Each row was made from one small tree. Brackets hold a mark, then the marks that hang from it, in alphabetical order. Every link used is in the known rows. Write each row's tree.
In the rows, zero is written as 128.
Known rows
(fevenu (vizuf fitad gito (mezil kirumur) nimog nirulug)): [110 110 120  59 163  93 147 155  91 113 141  90  76  40 146 117 203 176
 155  86 162 143 147 111]
(nimog (vizuf fevenu nirulug)): [124 116 134 119 119 116 145 160  93 131 146  97  82 139 122 123 147 116
 185  92 162 154 138 121]
(bufur (vizuf fevenu fitad gito mezil nimog nirulug)): [116 110 122  56 148 107 134 173  75 136 152  82  78  78 152 136 191 157
 164  84 166 133 144 103]
(mezil vizuf): [116 132 138 124 129 125 137 145 133 132 133 110  77 112 113 118 170 153
 157 106 159 171 132 131]
(mezil (kirumur gito) (vizuf fevenu fitad nimog nirulug)): [120 104 122 119 162 102 140 153  77 111 143  92  78 103 141 123 206 158
 225  86 157 162 151 102]
(nirulug (vizuf fevenu fitad mezil nimog)): [113 108 125 101 151 104 131 162  81 116 136  88  68  45 153 147 186 169
 153 106 158 147 132 108]
(gito (vizuf fitad mezil nimog)): [116 119 126  85 150 106 135 156 122 124 148  91  76  76 148 134 179 175
 139  99 166 152 122 110]
(gito (vizuf fitad (mezil kirumur) nimog nirulug)): [125 109 116  96 165  85 146 148  93 110 153  87  85  90 151 129 184 169
 157  85 164 152 138 107]
(vizuf fitad gito nimog nirulug): [113 106 125 105 137 119 142 149 108 126 147  87  78  83 138 126 189 145
 165  91 169 148 136 124]
(mezil kirumur (vizuf gito)): [112 125 135 100 154 120 136 149 134 143 123 106  75 100 111 104 190 169
 172  93 159 173 151 126]
(kirumur (gito vizuf) mezil): [120 118 138  44 133 140 130 150 139 121 146 101  86 111 129 134 150 181
 173 109 161 160 133 131]
(nimog (vizuf fevenu)): [117 125 141 122 128 124 139 163 110 142 134 102  74 127 119 120 155 136
 172  99 160 160 135 124]
(nimog vizuf): [120 135 142 122 125 125 145 155 134 131 138 104  77 116 117 115 159 142
 153 103 164 162 127 138]
(gito (vizuf fevenu mezil nimog)): [116 113 130  82 150 120 124 165  96 147 131 100  79  77 148 138 166 176
 151  99 164 158 135 100]
(gito (vizuf (mezil kirumur) nimog nirulug)): [128 111 121  97 162 100 141 148  93 123 141  97  91  79 147 129 174 177
 151  89 166 160 143 110]
(fitad (vizuf fevenu)): [115 120 140 119 138 129 132 158  90 138 129 105  77 105 120 130 160 147
 156 108 151 159 136 126]
(mezil kirumur (vizuf fitad gito nimog nirulug)): [116 108 121 100 159  98 143 147 108 130 143  90  77  92 130 104 207 155
 187  81 166 162 146 114]
(fevenu (vizuf gito mezil nimog nirulug)): [111 114 129  47 136 122 137 159 102 129 135 102  82  31 144 127 181 171
 142  96 169 144 139 116]
(kirumur gito (mezil (vizuf nimog))): [112 117 137  64 143 134 126 147 131 126 137 106  78  53 131 125 179 192
 180 113 163 167 130 125]
(fevenu vizuf): [114 132 141 113 129 130 144 148 116 125 129 111  79 106 118 119 167 158
 134 109 153 161 133 135]
(bufur (vizuf fevenu gito mezil nimog)): [112 123 134  60 154 130 123 176  91 159 127  97  75  54 145 133 190 182
 144  95 165 147 146 109]
(nirulug (vizuf fitad)): [121 123 132 126 132 114 143 146 116 107 142  93  74 109 129 134 176 146
 148 108 156 156 128 137]
(mezil kirumur (vizuf fevenu fitad gito nimog)): [106 108 127 102 171 105 131 160  99 150 126  92  66  91 129 105 211 167
 193  84 159 165 149 102]

Which tree is each row?
[106 108 136 108 145 141 125 161  98 159 118 100  72  72 133 128 183 165
 165  98 164 159 145 116]  (vizuf fevenu gito nimog)
[106  94 123  36 130 106 132 154 108 133 157  85  73 115 119 122 159 138
 205  92 161 147 141 110]  (kirumur (mezil (vizuf fevenu fitad gito nirulug)))
[111 111 132  58 138 128 124 168 104 135 124  97  71  52 139 145 169 168
 160 103 160 149 148 118]  (nirulug (vizuf fevenu gito mezil))
[117 109 128 128 145 113 133 158  80 126 132  91  70  92 142 135 187 153
 162 103 157 156 132 116]  (nirulug (vizuf fevenu fitad nimog))
[118 118 131  84 121 126 137 149 130 137 141 102  82 112 116 116 170 138
 181  92 168 162 142 126]  (mezil (vizuf gito nirulug))
[128 115 125 104 125 108 148 147 115 114 162  89  86 163 129 128 157 129
 167  90 163 153 130 123]  (gito (vizuf fitad nirulug))
[122 101 121  60 144 110 133 166  88 107 156  86  82  85 162 150 178 163
 201  89 166 143 138  95]  (kirumur (gito (vizuf fevenu fitad mezil nimog nirulug)))
[122 123 128  59 143 124 136 164 100 140 143  95  87  55 146 133 184 170
 139  92 172 143 141 121]  (bufur (vizuf gito mezil nimog nirulug))
[112 123 131 127 143 109 138 147 123 129 141  98  71  92 127 114 195 159
 159 102 163 165 124 120]  (mezil (vizuf fitad nimog))
[104 118 127  90 165 103 142 150 124 113 136  89  69  53 134 129 193 179
 151  96 156 149 149 124]  (vizuf fitad gito (mezil kirumur))
[117 107 125  95 176 104 133 162  76  97 130  89  71  32 161 147 208 194
 186 101 153 152 148 107]  (nirulug (vizuf fevenu fitad (mezil (kirumur gito)) nimog))
[121 126 130  95 161 108 140 150 120 123 134 102  83  97 132 128 167 184
 141  98 157 164 143 120]  (gito (vizuf (mezil kirumur)))
[130 114 128 110 131 124 139 148 103 136 144 100  92 126 137 125 163 149
 155  93 170 163 131 120]  (gito (vizuf nimog nirulug))
[129 131 128 120 128 109 153 150  98 112 162  90  86 154 127 129 172 131
 149  94 158 147 135 135]  (bufur (vizuf fitad nirulug))
[106  90 121  41 141 106 128 156  96 145 152  84  73  86 130 118 174 151
 200  90 166 149 138 102]  (kirumur (mezil (vizuf fevenu fitad gito nimog nirulug)))
[118 115 123  79 164  98 151 152  86  83 146  94  82  41 154 131 205 186
 174  95 156 145 145 113]  (fevenu (vizuf fitad (mezil (kirumur gito)) nimog nirulug))
[116 123 137  88 148 140 126 173  91 170 124  99  78 101 134 121 189 167
 154  92 164 155 146 117]  (bufur (vizuf fevenu gito nimog))
[ 99 109 129  74 143 116 131 163 110 126 138  87  65  64 137 142 176 161
 165  99 158 141 145 112]  (vizuf fevenu fitad gito mezil)
[109 103 127  72 132 124 133 160  94 129 138  94  79  67 136 146 158 151
 173  95 163 143 153 114]  (vizuf fevenu gito mezil nirulug)
[120 108 128 124 134 117 133 152  81 141 136 102  81 108 129 123 173 142
 186  95 163 165 139 107]  (mezil (vizuf fevenu nimog nirulug))
[106 129 132  83 138 104 147 153 118 102 145  98  71  68 132 131 176 167
 130 108 153 145 129 124]  (fevenu (vizuf fitad mezil))
[122 120 123  91 138  99 145 163  73 112 161  86  81 117 141 145 169 141
 159  93 155 135 142 113]  (bufur (vizuf fevenu fitad mezil nirulug))
